Known rows, with every way that one mark hangs from another:
j_304{j_84 j_822}: [ 31.5  25.1  -6.6  21.0 -24.7  18.5 -35.4 -12.8  11.4 -44.5  -4.9  -5.6
  18.8  29.9  14.8   6.2 -34.9   8.7 -36.5  -2.5 -17.5 -11.6 -10.6]
j_443{j_84{j_304 j_565} j_731 j_822}: [  2.0  26.9   2.6  19.0  19.5   1.9  13.0   5.4 -31.3 -13.1   5.9  -0.6
  -4.1 -32.3  27.0   4.5   2.7  30.8 -28.6   4.4  -5.0   4.2   7.8]
j_443{j_731}: [ -5.5   6.9   1.4   1.2  -2.3  26.6   1.4   0.1  39.7 -10.5 -33.4 -13.2
 -15.6 -20.7 -16.2 -24.8 -41.7  24.7 -25.1  19.6  -3.8   9.5  19.2]
j_84{j_304 j_499{j_414}}: [  6.8 -23.1 -24.3 -16.7   9.9 -11.6  22.2  16.4  -5.4  42.6 -17.3 -12.4
  -3.1   8.8 -12.4  -8.7  15.1 -14.9  33.6   9.0  -3.5   6.5  -9.8]
j_565{j_84{j_304 j_443 j_499}}: [-16.3 -39.1  20.3 -26.5 -22.7  -2.7 -20.5  19.9  14.4  38.2   6.6  24.2
  15.8  -1.7  -6.8 -27.6  11.1 -36.8  19.3  -6.9  13.4  -2.5  -6.7]
j_84{j_304 j_443{j_731 j_822} j_499 j_565}: [-30.6 -14.6  17.1  -8.9  17.4  10.5  28.3  15.0 -12.4  32.1  18.9  28.3
  12.8 -17.2   1.5   5.1   8.3  -8.4  13.1 -13.0  14.2 -15.0   2.4]
j_822{j_304}: [  6.9 -13.8  -6.1 -16.0  -2.0   8.1  -1.7  -0.6  22.4   6.2 -31.6 -12.9
 -24.6   0.4  -7.8  -2.8 -11.1   6.7   6.0  -9.0  10.6  -0.5  12.1]
j_731{j_443{j_822{j_304}}}: [ 12.2  13.0 -11.4  24.2  11.2  -2.3  21.4   4.0  46.5 -10.2 -18.1 -13.3
 -16.9  11.8 -24.1  16.9 -23.0  18.1 -19.4   4.8   8.7   6.7  21.0]
j_822{j_304{j_84{j_443 j_499{j_414}}}}: [ -8.9 -16.5  -6.3 -22.2  27.9 -41.5  24.9 -24.4  17.3   4.5  -4.7   7.9
   2.2  29.8 -14.9  15.4  26.7 -17.4  31.1 -30.7  19.6 -14.5  -6.3]
j_822{j_304{j_84{j_499}}}: [ -6.9  -7.9   1.2 -16.1   9.7 -13.0   6.7   0.5   9.4  -1.7 -13.4  -2.6
 -10.8  11.8  -1.9  12.6   0.7 -28.5  24.2 -19.7   8.3 -18.3  -1.5]
j_304{j_822}: [ 22.2   8.1 -10.2  13.4 -30.1  28.9 -25.1   1.1  24.7 -16.6 -20.7 -13.8
   4.9  22.9   2.7   2.3 -41.8  24.5 -26.6  12.1  -5.5  -3.6  -1.7]
j_822{j_304{j_84{j_443 j_499 j_565}}}: [-11.9 -17.8  14.5 -26.1   5.9  -1.1  -4.8 -19.3 -15.8   4.4  15.2  18.3
  -1.5  10.6   1.0  10.6  21.9 -34.7  32.4 -36.0  10.3 -17.6  -5.4]
j_443{j_84{j_304 j_565}}: [ 24.9  -3.2   3.9  -4.2 -21.5  19.6 -43.4   2.6 -60.1   1.4   4.0  -7.7
  -8.6 -17.4  30.1 -14.0  27.9   4.4  -4.6  -1.6 -22.1  11.4  -5.9]
j_822{j_304{j_84{j_499{j_414}}}}: [  0.9  -2.4 -20.4 -15.1  28.8 -31.3  29.8 -14.3  11.2   3.8 -11.5  -9.7
 -11.0  19.8 -14.3  11.7   9.1 -20.9  30.4 -13.1   8.4  -5.2  -5.2]
j_822{j_304{j_84}}: [ 14.5   1.0  -3.0  -9.0   2.3  -0.2 -10.4 -13.7   9.8 -17.0 -17.9  -4.5
 -12.8   7.6   1.8   1.8  -4.3  -6.7  -2.3 -22.6   1.6  -7.1   5.1]
j_565{j_84}: [ 12.8  -6.3  -3.0  -6.4 -41.3  28.0 -31.9   4.9  34.3   2.8  -6.4  -8.7
  -5.1 -10.5 -11.1 -32.8 -39.0  -2.4 -11.9  22.8  -4.1  16.3   8.8]
j_443{j_84{j_499 j_565} j_731 j_822}: [-29.4  25.4   1.4  15.7  13.7  -8.7  33.3   9.9  -5.2 -14.6   9.5 -10.0
  -7.2 -19.6  11.1  27.7 -14.3  23.0   0.3  26.4   7.6 -11.1   8.4]
j_304{j_84{j_565} j_822}: [ 36.5  30.2  -6.9  18.9 -28.2  43.5 -40.5 -22.9 -24.1 -37.0  19.0  -0.3
  12.8  17.6  19.5   0.6 -31.2  -4.2 -26.8  -3.2 -29.3   0.8 -14.1]
j_304{j_84{j_443{j_731 j_822} j_565}}: [  0.9  19.0  10.5  12.9  -3.6  20.6  -5.7 -26.4   1.9 -32.2  23.0  17.4
  19.3  -5.0   7.0   7.0 -16.9  17.4 -30.1 -11.2  -4.4 -11.2   9.5]
j_84{j_443{j_731 j_822} j_565}: [ -9.7   3.6   9.5   4.9  -5.6  29.6   7.7 -15.2  16.1  -4.8  12.0  11.2
   7.6 -13.4  -4.4   4.1 -24.9  34.1 -22.0   0.7   8.8  -5.1  18.8]
j_253{j_499}: [  2.9 -29.2 -16.9 -10.4 -33.2  15.7 -27.8  22.8  28.8 -11.7 -37.1 -15.3
  29.9  -9.6 -11.5  -2.0 -14.6  16.1  10.9   8.5 -10.3  -7.2   4.8]
j_731{j_443}: [ 20.2   5.1  -4.4  16.7 -23.2  28.5 -22.6  -0.1  37.3 -12.0 -21.1 -19.9
 -14.5   5.8 -28.9 -18.9 -26.1   8.7 -24.6  23.7 -19.6  22.6  13.9]

Rows:
[-28.0  -8.7  24.4  -8.5  10.5  -9.0   5.9  10.6  31.1  15.9   5.1  35.3
  20.0  -3.3  -9.6 -31.8 -12.1 -28.3  -6.1  -9.2  17.3   2.5 -11.2]  j_565{j_84{j_304{j_822} j_443{j_731} j_499}}
[ -7.3 -33.3  -3.0 -25.1  -2.0 -22.5   5.5   2.3  16.5  43.9   9.5  17.2
  15.5   6.2 -19.7 -28.6  20.4 -28.7  26.6  -1.9  12.3  12.3 -11.8]  j_565{j_84{j_304 j_443 j_499{j_414}}}
[ -1.9  -4.9  -0.2 -18.4   7.4   9.8   0.9  -7.6 -22.5   3.5   8.7   2.1
 -15.5   1.0   2.4   6.8   2.7 -39.7  32.7 -19.6  -1.8  -7.7  -5.3]  j_822{j_304{j_84{j_499 j_565}}}
[ -2.9  22.4   8.0   4.0   0.0  18.3 -12.4 -14.3 -15.8 -26.4  -4.6 -13.3
 -18.9 -32.6   7.9 -18.1  -8.3  24.9 -21.6  18.0 -14.6  17.7   8.6]  j_443{j_84{j_565} j_731}
[ 25.7   8.7   1.5  12.7 -13.2  -8.0 -33.7   8.0 -23.8 -19.6 -15.1  -7.4
   6.3  11.0  31.8   1.1  12.5  22.4 -27.3  -4.6  -8.9  -3.5 -13.0]  j_443{j_84{j_304{j_822}}}
[  2.3  22.5 -25.4  33.7  13.3 -46.1  35.6   1.9  30.1 -16.5  -3.8 -28.4
  -2.7  23.9 -18.9  33.2   3.3  26.3  -6.1  34.9   1.3   7.2   3.5]  j_731{j_443{j_84{j_499{j_414}} j_822}}
[ -7.1 -19.7  22.9 -12.4   7.6   9.5  -9.4  -0.1  15.7  11.7 -21.8  20.3
   7.5 -15.2  -5.0 -31.1   8.1  13.7 -21.2 -20.6   5.2   1.5   8.9]  j_84{j_304 j_443{j_731}}
[ 27.7  22.2  -3.0  32.7  -3.7   4.8 -11.3   4.3 -27.7 -14.4  14.0  -7.9
  -3.6  -5.4  10.4   5.8  13.3  14.8 -29.0   9.3 -18.8  17.5   4.1]  j_731{j_443{j_84{j_304 j_565} j_822}}
[  3.3 -17.4 -19.1 -17.8   0.6 -10.9  11.4  15.4  10.2  41.9  -0.2  -1.9
   0.6  -4.3 -18.8 -34.0   0.0 -34.0  27.5  15.6   0.3  22.3 -10.6]  j_565{j_84{j_304 j_499{j_414}}}
[-34.1 -30.2  26.8 -21.3  15.4  -7.0  11.4  17.4  15.8  29.2 -16.3  22.7
   8.1  -9.1 -10.3 -17.6  14.9 -13.5  11.9 -15.3  14.0 -12.1   1.1]  j_84{j_304 j_443{j_731} j_499}
[-22.8 -32.8  15.7 -22.3 -36.4   1.8 -19.2   9.9  40.9  20.9   6.0  11.9
  11.9   5.6 -17.5 -16.6 -11.4 -22.1  16.6   9.9  17.9  -6.3   0.2]  j_565{j_84{j_443 j_499}}
[-12.0   5.4 -29.3   3.8  35.3 -70.4  59.7   1.9  14.3   1.4 -10.1 -22.8
 -11.5  22.2   2.9  54.5  20.6  27.4  26.5   6.3  31.9 -18.9   1.3]  j_443{j_84{j_499{j_414}} j_822{j_304}}
[  6.0  13.5  -0.7  25.9   3.7  -7.7   5.1  18.2 -28.1   0.5  17.8  -5.7
  -2.7  -1.3   5.7  17.6  18.2  -5.8  -1.6  13.2 -11.6   6.7  -1.7]  j_731{j_443{j_84{j_304 j_499 j_565} j_822}}
[ -8.1  30.2  -4.5  15.1  39.6 -15.3  43.0  -7.3  38.0 -31.0 -17.8   0.6
  -8.3  -9.1  -2.1  18.4 -32.3  23.0 -27.2 -13.6  16.8 -14.0  20.0]  j_443{j_731 j_822{j_304{j_84}}}
[  1.3 -12.7   6.7 -13.0 -14.5   5.2 -23.7  17.5 -60.0  18.4   9.8  -5.1
  -7.2 -12.2  25.3  -1.3  34.3 -18.0  25.2   2.4 -13.5   0.0 -12.4]  j_443{j_84{j_304 j_499 j_565}}
[-23.3   0.0  21.6 -10.4  -0.7  16.2  -7.5 -19.0  -7.0 -11.1  21.3  20.4
  12.5  -5.2  -4.0  -7.5  -2.4 -25.2   7.1  -8.9  -7.0 -10.4  -3.6]  j_304{j_84{j_443{j_731} j_499 j_565}}
[ -7.7  17.3  -3.5  20.1  20.0 -22.2  27.4   3.0  -3.9  -9.0  12.7 -11.0
 -19.9   5.4  -6.6  33.2  10.4  -2.0  10.2   7.5   5.7   2.2   4.9]  j_731{j_443{j_84{j_499 j_565} j_822{j_304}}}
[ -7.9   9.4 -29.9   0.6  31.6 -44.7  53.8  -8.8 -20.7   8.1  13.5 -18.5
 -16.3   9.3   7.1  47.4  24.4  14.6  36.3   5.8  19.4  -6.4  -2.9]  j_443{j_84{j_499{j_414} j_565} j_822{j_304}}
[ 13.9   8.7 -14.0  10.8  17.0 -14.3   5.1  -5.4 -35.3  10.3  11.5 -12.9
 -11.9  -0.1 -12.4 -14.5  36.7 -17.9  13.5  14.9 -24.2  35.8 -13.8]  j_731{j_443{j_84{j_304 j_499{j_414} j_565}}}
[-15.8  21.4  13.4   7.3  27.0  -3.5   9.0   7.6 -40.5  -6.9   6.5   6.9
  -3.2 -17.7  20.7  -9.2   7.7  -9.5  -1.7   2.0  -9.1   5.7 -15.5]  j_443{j_84{j_304{j_822} j_499 j_565} j_731}
[ 30.0  13.2   0.4   9.2 -16.4  17.1 -40.5  -3.3 -58.1 -11.7   8.7  -3.6
   1.4  -1.6  36.5  -4.9  15.9  10.5 -17.1  -4.9 -20.7   8.5 -16.1]  j_443{j_84{j_304{j_822} j_565}}
[ -1.6 -25.0 -16.7 -11.2  10.3  -8.8  31.5   1.8 -26.6  49.1  26.4  14.0
  17.9  14.2  -2.3  18.1  31.6  -4.9  34.7  -8.5   9.7  -6.9  -9.1]  j_84{j_304 j_443{j_822} j_499{j_414} j_565}
[  5.8   3.3   4.3   2.5  -8.0   2.5 -21.3  13.4 -58.9   4.7  13.4  -0.4
   2.3   4.0  32.3   7.1  21.9 -14.9  12.7  -0.9 -12.2  -3.6 -22.9]  j_443{j_84{j_304{j_822} j_499 j_565}}
[ 20.4  28.7  -7.4  36.6 -14.9   8.2 -10.3  -6.0  -3.7 -29.9  12.8 -19.8
  -7.1   1.0  -0.3  16.9  -7.7  28.6 -31.7  25.2 -16.7  14.9  10.4]  j_731{j_443{j_84{j_565} j_822}}
[ 16.9 -32.0  14.7 -20.6 -28.5  41.5 -43.3  -5.2 -39.1  29.4  12.1  19.1
   7.6  -7.9   9.4 -24.9  23.1  -4.8   2.6 -23.1 -11.3   5.1  -1.8]  j_84{j_304 j_443 j_565}
[-40.2 -17.2  22.7 -18.3  -8.2  -3.1   6.2   3.4  55.9  11.9   0.1  17.3
   7.0 -13.1 -26.5 -29.1 -22.9 -19.0   5.2  12.7  19.2   2.2   6.0]  j_565{j_84{j_443{j_731} j_499}}
[ -3.8  15.7  11.6  14.9   0.1  -5.1   0.6 -16.9  37.7 -38.6  -0.2  13.1
  24.0   6.9   2.4  13.7 -19.7  29.5 -40.7 -10.5   6.9 -23.2  12.6]  j_304{j_84{j_443{j_731 j_822}}}
